What can hang from each mark
P: A W
N: H Q V
V: H N Q
A: H P
W: L P
Q: H V
H: A N Q V
L: W

Every row comes from one small tree of marks. The marks that hang from a mark follow it in brackets, in alphabetical order. Every link used is in the known rows. Which tree was each row made from?
Known rows
P{A{H{N}} W}: | -116 | -258 |   -6 |  -83 |  508 |   84 |   24 |   86 |  150 | -324 | -242 |  102 |  346 |   97 | -415 |  339 | -154 |  -12 |  111 |   36 | -251 | -277 |  315 |  100 | -363 |  189 | -199 |
P{A{H}}: |  -68 | -290 |   33 | -104 |  355 |  -15 |   31 |  -11 |  -18 | -233 | -111 |   56 |  334 |  109 | -265 |  237 |    8 |  -16 |   95 |  200 | -219 |  -97 |  162 |   83 | -100 |  100 |  -87 |
N{V}: |   65 |    9 |   22 |  -84 |   80 |   90 | -168 | -137 | -160 | -150 | -154 |    0 |  -65 |  -77 | -104 |   58 |  126 | -178 |  -88 | -290 |  -14 |  -64 |  118 | -267 |   12 |  325 | -123 |
W{L P{A}}: | -219 | -176 |  -30 |   67 |  140 |   16 |  424 |   12 |  188 |    1 |  -73 |  -34 | -284 |  585 |  -71 |  223 |  -84 |   -9 |  203 |    8 | -155 | -263 |  153 | -132 |   58 | -112 |   90 |
A{H{Q}}: |  -10 | -301 | -145 | -115 |  172 | -209 |   -6 | -130 |  -58 | -309 |  -97 |   -9 |  167 |  123 | -252 |  131 |  240 |  -85 |  -34 |   45 | -189 |  -74 |  268 |   16 |  117 |  368 |  -15 |
Q{H V}: |  -69 |  124 | -139 |  233 |   91 |   42 | -253 |   -5 | -295 |   22 | -191 | -111 |   92 |  368 |  -83 |  382 |  304 |  -74 | -207 | -445 | -111 |  316 |  270 |  -84 |  -21 |   57 | -102 |
Q{H{A{P{W{L}}} N V}}: | -117 | -243 | -377 |   71 |  317 |  101 |   64 |  216 |  -42 | -138 | -311 |   29 |  -66 |  257 |  -41 |  251 |  156 | -139 | -176 | -212 | -161 | -189 |  686 |  151 |  -19 |  374 |  -33 |
V{H{A} N Q}: | -169 |  -40 | -572 |  239 |  648 |  -88 |   68 |  -89 |  241 | -454 | -786 |   98 |  154 | -107 |  252 |  122 |  145 |  146 |  162 |  307 |  -97 | -227 |  362 |  164 | -222 |   16 | -270 |
N{H{A{P{W}} V} Q}: |   -4 | -243 | -150 | -291 |  171 |   55 |  103 |  -30 | -155 | -494 |  -89 |   32 |  123 |  -96 | -171 |  -96 |   75 | -310 |   59 | -328 |  -68 | -507 |  596 | -104 | -159 |  639 |    5 |
V{Q}: |    7 |   39 | -252 |   58 |  167 | -206 |   53 | -273 |  125 | -279 | -341 |    4 |   44 |  -36 |  -30 |   49 |  103 |  138 |   96 |  -49 |  -73 |   19 |  -26 | -197 | -104 |   74 |    4 |
W{L P{A{H{V}}}}: | -240 | -353 |  -80 |   -8 |  180 |   25 |  299 |   49 |  189 |  -11 |  -22 |  -54 | -211 |  533 | -121 |  185 |   -5 |  -52 |  258 |   25 | -248 | -284 |  316 |  -80 |  130 |   82 |   59 |
L{W{P{A{H}}}}: | -203 |  -95 |   75 |   46 |   78 |   50 | -194 | -188 |  292 | -302 | -101 |   -6 |  120 |  557 | -248 |  261 |   66 | -132 |   78 |  -22 | -223 | -357 |  157 |   16 |  -91 |   -5 |   27 |
N{H{A{P{W}} Q} V}: |   71 | -161 | -113 | -405 |  382 |   70 |  -16 |   81 | -188 | -488 |   14 |  -40 |  -26 | -104 | -195 | -101 |  159 | -350 |   -3 | -343 | -107 | -478 |  650 | -189 | -146 |  666 |  -31 |
P{A{H{Q}} W{L}}: | -157 | -408 |  -58 | -187 |  545 |  -95 |  288 |   86 |  219 | -271 |  -46 |    4 |  143 |  225 | -411 |  255 |  -73 |  111 |  219 |  -41 | -338 | -274 |  355 | -121 | -206 |  181 |   19 |
A{H{N Q V} P}: | -153 | -389 | -408 | -148 |   59 | -192 |   54 |   57 |   -8 | -407 |  -54 |  -25 |  -41 |  -46 |  -88 |  113 |  166 | -252 |  -98 |   44 | -127 | -279 |  502 |  187 |   64 |  736 |  -98 |
Q{V{N{H{A{P{W}}}}}}: | -156 |   57 | -358 |  117 |  200 |  296 |  -11 |   83 |  -45 | -279 | -348 |  -62 |  130 |  130 |  104 |  201 |   42 | -188 |  -62 | -254 |  -11 | -307 |  267 |   69 | -302 |  144 | -329 |
W{L P{A{H{V{Q}}}}}: | -240 | -293 | -182 |    3 |  267 |  -81 |  294 |   -5 |  258 |  -71 |  -78 |  -71 | -234 |  435 |  -85 |  115 |   -5 |   61 |  348 |   40 | -273 | -254 |  311 | -147 |   59 |   86 |   93 |
Q{H{A{P{W{L}}} N} V}: | -180 |   17 | -410 |  197 |  304 |  201 |   29 |  261 | -173 |  -56 | -255 |  -97 |  -28 |  396 |   12 |  425 |  217 | -137 | -243 | -379 | -161 |  -57 |  602 |   79 | -136 |  184 | -212 |
N{H{A{P{W{L}}}} Q V}: |   19 |  -61 | -137 | -379 |  291 |   77 |  170 |  -26 | -330 | -386 |  -44 |  -26 |   31 | -142 | -124 | -115 |   12 | -380 |  -29 | -464 |  -58 | -623 |  651 | -357 | -210 |  683 |  -54 |
H{A N{Q} V}: |   74 | -428 | -121 |   13 |  228 |  196 |  -62 |   96 |  -53 | -490 | -190 |  179 | -297 | -162 |   64 |   60 |  297 | -130 |   21 |   13 |  -93 | -216 |  491 |   95 |   98 |  607 |  -74 |
H{N{Q}}: |   25 |  -73 |  -72 |  104 |   50 |  -65 |   53 | -118 | -137 | -354 | -274 |  134 |  -89 |  -32 |   -8 |  184 |   61 | -118 | -151 |  -26 |   25 | -147 |  188 |  -30 |  -86 |  378 |  -86 |
V{H{A{P}} N}: | -272 |  -92 | -509 |  144 |  393 |   69 |  192 |   18 |   88 | -329 | -672 |   71 |  236 |   73 |  187 |  222 |   40 | -150 |  -63 |  264 |    0 | -407 |  405 |  354 | -131 |   60 | -374 |
H{A{P} N{V} Q}: |    7 | -243 | -287 | -184 |  342 |   82 |   79 |  188 | -101 | -555 |  -54 |   30 | -389 | -203 |   54 |   77 |  246 | -244 |  -90 |   23 |  -61 | -353 |  600 |   90 |    7 |  693 | -100 |
L{W}: |  -48 |  -34 |   33 |   92 |  -49 |   -8 | -254 | -282 |  215 | -281 | -213 |   57 |  157 |  373 | -143 |  171 |  190 |  -86 | -150 | -161 | -111 | -197 |  -42 |  -98 |  -23 |    8 |   10 |
A{H{Q{V{N}}} P{W{L}}}: | -336 | -122 | -562 |  -74 |  151 |  -84 |  300 |   25 |   91 | -248 | -161 | -184 |  106 |  173 | -121 |  248 |  -26 | -114 |  -35 | -227 | -155 | -392 |  401 |   -5 | -185 |  381 | -214 |

Write each row's tree
| -170 | -327 |  -48 | -132 |  479 |   25 |  262 |   59 |  199 | -131 | -159 |   22 |  312 |  274 | -396 |  269 | -160 |   76 |  163 |  -56 | -307 | -291 |  258 | -106 | -238 |   44 |  -88 | : P{A{H} W{L}}
|   14 | -144 | -115 |  -76 |  178 |  -31 | -155 | -102 | -268 | -307 | -201 |   59 |  109 | -125 | -142 |  135 |  130 | -240 | -164 |  -65 | -103 | -222 |  385 |  -65 |  -39 |  618 | -202 | : A{H{N{Q V}}}
|  -86 | -115 | -357 |   39 |  531 | -190 |   63 | -140 |  182 | -349 | -496 |   50 |  209 |    9 |  -38 |   88 |  277 |   97 |  184 |   86 | -187 |  -85 |  368 |  -50 |  -64 |   63 | -174 | : V{H{A} Q}
| -112 |   53 | -346 | -165 |  492 |  -27 |  -33 |  -98 |   73 | -337 | -377 |  -41 |  101 | -219 | -127 |   46 |   99 |  -90 |  147 | -298 | -120 | -283 |  487 | -249 | -230 |  392 | -277 | : N{V{H{A{P{W}}} Q}}
| -179 | -156 |  -12 |   34 |  207 |   70 |   81 |   15 |   86 | -217 | -154 |   13 |  -25 |  396 | -188 |  303 |  -51 | -151 |  150 |  162 | -165 | -266 |  290 |  149 |  -60 |  114 |  -76 | : W{P{A{H{N}}}}
| -122 |   26 | -343 |  144 |  144 |  238 |  -24 |   77 | -132 | -266 | -305 |  -57 |   83 |  118 |  206 |  162 |  129 | -196 | -100 | -129 |    8 | -242 |  229 |  105 | -190 |  132 | -299 | : Q{V{N{H{A{P}}}}}
| -227 |  -39 | -369 | -188 |   26 |  -58 |  188 | -145 |   46 | -164 | -258 |  -99 |  504 |  157 | -374 |  220 | -157 | -247 | -103 | -206 | -102 | -409 |  262 |   63 | -203 |  288 | -247 | : A{H P{W}}
|  141 | -336 |  -38 | -183 |  341 |  -52 |   40 |   21 | -122 | -455 |  -63 |   68 |   59 |  165 | -122 |  -51 |  318 | -184 |  -12 |    6 | -144 | -242 |  446 |    3 |   48 |  337 |  102 | : N{H{A Q}}
| -230 |   10 | -338 |  -81 |  -32 |  -49 |  436 | -113 |  142 |  -66 | -244 |  -87 |  135 |  256 | -182 |  181 | -194 | -127 |  -83 | -321 |  -15 | -391 |  122 | -128 | -164 |  108 | -115 | : A{P{W{L}}}
|  -27 | -257 |   53 | -130 |  424 |   14 |  -52 |   41 | -162 | -375 |  -85 |   97 |  133 | -149 | -186 |  219 |    7 | -103 |   44 |  129 | -186 | -189 |  358 |    2 | -193 |  435 | -129 | : P{A{H{N{Q V}}}}
|   77 |  -67 | -150 |   83 |  418 |  143 | -231 |  128 | -304 | -186 | -329 |   80 |  -23 |  123 |  -34 |  251 |  276 | -181 | -270 | -113 | -132 |  -13 |  595 |  100 |   -3 |  340 |  -78 | : Q{H{A N{V}}}
| -271 | -107 | -428 | -164 |   42 | -103 |  374 | -106 |   82 |  -55 | -239 | -117 |  403 |  287 | -307 |  191 | -159 | -195 | -109 | -214 | -144 | -462 |  278 |  -37 | -130 |  241 | -192 | : A{H P{W{L}}}
|  -26 | -511 | -331 | -112 |  249 |   37 |   92 |  250 |   80 | -583 |  -40 |   75 | -456 | -126 |   84 |   48 |  324 | -165 |   16 |   95 | -104 | -276 |  613 |  233 |  138 |  696 |   -9 | : H{A{P} N Q V}
| -227 | -104 | -596 |   59 |  569 | -185 |  311 |   11 |  297 | -349 | -559 |   49 |  106 |   43 |   11 |  162 |   88 |   36 |  105 |   26 | -177 | -370 |  550 |   -1 | -223 |  176 | -258 | : V{H{A{P{W{L}}} N} Q}
| -208 | -328 | -398 |  -36 |  491 | -132 |  321 |  150 |  178 | -390 | -327 |   65 |  -55 |  190 |  -86 |  229 |  182 | -126 |  -19 |   20 | -162 | -391 |  681 |  117 |  -43 |  341 | -199 | : V{H{A{P{W{L}}} N Q}}
| -129 | -251 | -146 | -119 |  642 |    2 |  154 |   99 |  199 | -251 | -211 |   37 |  113 |   22 | -282 |  226 | -134 |  100 |  199 |  -75 | -315 | -327 |  398 | -193 | -356 |  268 | -128 | : P{A{H{N{V{Q}}}} W{L}}
|  -38 | -355 | -219 | -212 |  213 |  110 |  177 |   85 |   24 | -248 | -133 |   19 |  111 |  211 | -114 |  -93 |  110 | -270 |   13 | -242 | -139 | -483 |  501 |  -55 |  -11 |  378 |  -20 | : N{H{A{P{W{L}}} V}}
| -257 | -139 | -464 |  -81 |   98 |  -62 |  342 |   -7 |   88 | -121 | -307 |  -38 |  298 |  250 | -218 |  248 | -157 | -231 | -185 | -112 | -129 | -509 |  371 |   74 | -176 |  342 | -257 | : A{H{N} P{W{L}}}
| -239 | -268 | -106 |   64 |  227 |    3 |  347 |   75 |  149 |  -35 | -110 |  -10 | -181 |  583 |  -88 |  269 |  -61 |  -67 |  139 |  136 | -227 | -341 |  314 |    7 |   47 |   35 |    0 | : W{L P{A{H{N}}}}
| -179 | -288 |   40 |   36 |  144 |    9 | -285 |  -57 |  338 | -475 |   -8 |   40 | -182 |  434 | -190 |  231 |  188 | -114 |  125 |   10 | -259 | -342 |  349 |   60 |  -33 |  284 |   97 | : L{W{P{A{H{N Q V}}}}}
|  -25 | -119 |  -34 | -120 |  309 | -135 | -161 |  -90 | -108 | -283 | -174 |   10 | -103 |  -87 | -140 |   97 |  268 | -168 |   -2 | -247 |  -84 |  -49 |  394 | -259 |   29 |  457 | -146 | : N{V{H{Q}}}
| -325 | -209 | -553 |  -96 |   75 |  -32 |  295 |  -62 |  100 | -232 | -314 |  -82 |  179 |    9 |  -96 |  109 | -181 | -162 |   -5 | -188 |  -94 | -543 |  420 |   16 | -181 |  509 | -187 | : A{H{V{N{Q}}} P{W{L}}}
| -237 | -248 | -477 | -148 |  173 | -212 |  357 |   39 |  112 | -294 | -157 |  -56 |   90 |  183 | -231 |  221 |  -58 | -176 | -117 |  -94 | -168 | -476 |  488 |   53 | -131 |  511 | -125 | : A{H{N Q} P{W{L}}}
|  -52 | -291 | -482 |   -2 |  278 |   65 |   53 |  113 |  169 | -478 | -293 |   66 | -231 | -203 |  169 |   -1 |  204 |  -61 |   87 |   90 |  -98 | -276 |  454 |  148 |  -21 |  500 | -116 | : H{A{P} N V{Q}}
|   55 | -335 | -257 |  -38 |  318 |   73 |  -69 |  -33 |  180 | -387 | -231 |   55 | -147 | -131 |   26 |  -65 |  326 |   87 |  229 |  -15 | -178 |  -53 |  289 |  -45 |  106 |  304 |    2 | : H{A V{Q}}
